Each row comes from the steps of one walk. Every step used is in the known rows, and no mark comes twice. Write the walk behind each row, first mark first.
Known rows
geled > mezigad > mifulat > repi: [-12 -10 -15  -1  29   2  20  17  15   7   6  16 -33  13 -12  -5 -12  14
   3 -28  -7  10  12]
mifulat > miva > repi > mezigad > norenas: [-22 -26  -4 -11  29   8  17  24  22  15   9  19  -8  19 -30 -12 -20  25
  20 -19   5   7  -5]
mezigad > norenas: [ -4  -8 -13   0  23  -2  16  29   9   5  -6  12 -21   8 -15  -3  -6   7
   4 -18   5   5   6]
mifulat > miva > repi > norenas > mezigad > geled: [-16 -29   1  -8  29   9  23  30  15   8  11  15 -16  28 -33  -9 -24  31
  13 -12   7   4  20]
miva > repi > norenas > mezigad > geled: [ -9 -26   3  -4  39  11  24  34  18   4   2  13 -23  31 -29  -4 -24  18
   9 -15  10   4  21]
mifulat > repi: [-16 -15  -8  -1  31   2  19  25  13  12   0  12 -21  12 -12  -8 -11  14
  -1 -22   0  13  16]
miva > repi > norenas > geled > mezigad: [ -7 -19   3  -7  43   6  25  35  22   6   2  11 -22  37 -31 -10 -24  23
  -1 -18   5   6  22]
norenas > mifulat > miva > repi > mezigad > geled: [-20 -31   1 -16  28   5  27  33  16   9  18   8 -18  12 -24 -15 -24  27
  19 -16   5  16  17]
mezigad > mifulat > repi > norenas: [-15 -12   0   2  32  -1   9  20  10  11   5  15 -31   5 -20  -1 -17  22
  -6 -42   5  12  22]
mifulat > miva > repi: [-19 -25 -12  -6  26  11  21  26  17  11   7  14 -14  13 -19 -15 -16  30
  14 -11   2   7  -2]
norenas > miva > repi: [-14 -24 -16  -1  30  12  24  30  17   7   1   9 -16  17 -12 -13 -17  29
  10  -5   6  12  22]
norenas > mifulat > repi: [-17 -17  -2  -9  31   0  27  28  13  10   9   4 -26   7 -18 -13 -16  17
   5 -24   3  23  32]
miva > repi > mezigad: [-16 -25  -6  -7  40  16  21  28  26  10  -1  16 -13  19 -23 -10 -18  13
  16 -15   5   9 -12]
miva > repi > norenas: [-11 -19  -2  -1  38  10  19  28  22  10  -2  13 -21  21 -26  -9 -22  21
   2 -21  11   6  10]
norenas > mifulat: [ -8 -15  -9  -6  27   5  30  30  10   2   5  -1 -24   2 -19 -13  -9  16
   8 -11   4  18  22]
norenas > mifulat > repi > mezigad: [-21 -20   3 -13  35   1  26  26  17  13  11   7 -18  12 -27 -13 -18  16
   9 -25   5  24  27]
mifulat > miva > repi > mezigad: [-23 -28  -7 -10  30  13  20  23  22  14   9  17  -7  18 -29 -15 -18  28
  19 -12   3   9  -7]
geled > mezigad > norenas > mifulat > repi: [-11  -8  -8  -9  28  -6  27  22  17  10   7  13 -29  19 -20  -9 -17   8
   8 -24  -1  14  27]
mifulat > repi > norenas > mezigad: [-16 -17   6  -4  38   3  23  22  15  13   3  13 -19  30 -37  -6 -18  17
   0 -23   8  13  39]
norenas > miva > repi > mezigad > mifulat: [-19 -27 -10  -4  33  14  19  26  19   9   6  13 -14  16 -18 -10 -20  29
  16 -16   6  14  16]
geled > mezigad > norenas: [ -3  -5 -18  -3  24   0  25  21  15   5  -3  14 -25  19 -17  -5  -8   5
   7 -12  -2   4   8]
geled > mezigad > mifulat: [ -5  -8 -20   0  25   7  23  18  13   1   2  12 -31   8 -12  -5  -7  13
   6 -17  -6   6   3]
mifulat > repi > norenas: [-16 -13   3  -1  35  -2  15  21  15  15   0  13 -21  20 -27  -7 -18  18
  -8 -28   8  12  31]
repi > norenas: [ -4  -9  -2   2  31   4  19  24  11   6  -5   8 -18  17 -32  -6 -11  17
  -6 -15  11   6  21]

Write each row's walk
[ -3 -23 -10  -3  27  10  32  38   4  -7   0   7 -23  23 -18   1  -6   9
  13   4   1   5  22] -> norenas > mezigad > geled
[-12  -8  -7  -2  31   0  18  14  16  10   6  16 -32  17 -21  -5 -17  16
  -1 -32  -2   9  21] -> geled > mezigad > mifulat > repi > norenas
[-23 -19   0  -8  33  -2  15  22  18  18   4  18 -11  22 -25  -7 -18  15
   8 -27   6  16  24] -> mifulat > repi > mezigad > norenas > miva
[-17 -18   1 -13  27   0  21  24  16  12   9  12  -9  13 -37  -9 -14  15
  18 -21   8  15  10] -> repi > mezigad > norenas > mifulat > miva
[-19 -16   2  -2  33  -2  17  21  13  16   4  12 -17  25 -27 -10 -21  26
  -7 -24  10  15  47] -> mifulat > repi > norenas > miva
[-16 -14  -9   2  29   2  11  22   9   8   4  14 -31  -1  -9  -2 -12  19
   0 -37  -2  13  11] -> mezigad > mifulat > repi
[-13 -23   1  -2  42  14  22  27  21   6   3  15 -25  23 -34  -4 -23  22
  10 -25  10   7  16] -> miva > repi > norenas > mezigad > mifulat
[ -8 -18   3  -5  43   6  20  33  20   5   5  13 -27  31 -29  -6 -25  25
  -1 -27   4   6  21] -> miva > repi > norenas > geled > mezigad > mifulat
[ -7 -21  -5  -7  27   6  19  33  10   2  -1  12 -13  16 -17  -2  -9   7
   9  -6   4   5   0] -> repi > mezigad > geled
[ -2 -18   3  -3  31   5  25  32   7  -1   0   8 -21  30 -36   0 -14  14
   2  -7  11   3  37] -> repi > norenas > mezigad > geled
[ -5  -7 -14  -7  25  -3  29  23  15   5   4   9 -28  16 -20  -9 -12   8
   9 -16   0  11  20] -> geled > mezigad > norenas > mifulat
[ -7 -11   4  -4  31   1  24  26  11   6   3   2 -23  13 -36 -11 -16  20
  -2 -20  13  14  36] -> repi > norenas > mifulat
[ -8 -13  -4   1  28   4  20  24   9   7  -1   6 -14  22 -31 -10 -15  28
  -4  -9  14  10  43] -> repi > norenas > miva
[-17 -25  -5  -5  39  15  16  25  24   9   3  18 -19  11 -20  -7 -19  17
  16 -27   4  10 -14] -> miva > repi > mezigad > mifulat
[-18 -19  -6  -6  26   9  14  18  13   8   8  15 -12   6 -29  -6  -9  22
  15 -21   2  11  -7] -> repi > mezigad > mifulat > miva
[-18 -23  -3  -5  29   9  18  23  19  13   8  15 -13  20 -31 -14 -22  33
   8 -17   8   6  10] -> mifulat > miva > repi > norenas
[-13 -14 -11  -4  28   7  19  15  18   9  11  17 -28  18 -25  -9 -20  26
   8 -26  -1   5  10] -> geled > mezigad > mifulat > miva > repi > norenas
[-18 -22 -13  -1  25  10  13  23  12   7  10  15 -25  -1 -15  -8 -15  31
  12 -29   0   8  -4] -> mezigad > mifulat > miva > repi
[ -5 -14  -9  -9  28   1  25  34   6  -1  10   6 -24  25 -22  -6  -8  26
   1 -12  -8   8  21] -> norenas > geled > mezigad > mifulat > miva
[-20 -27   0 -14  33   5  19  32  19  13  11  17  -7  26 -33 -11 -21  29
  16 -17   4   8   3] -> mifulat > miva > repi > mezigad > norenas > geled
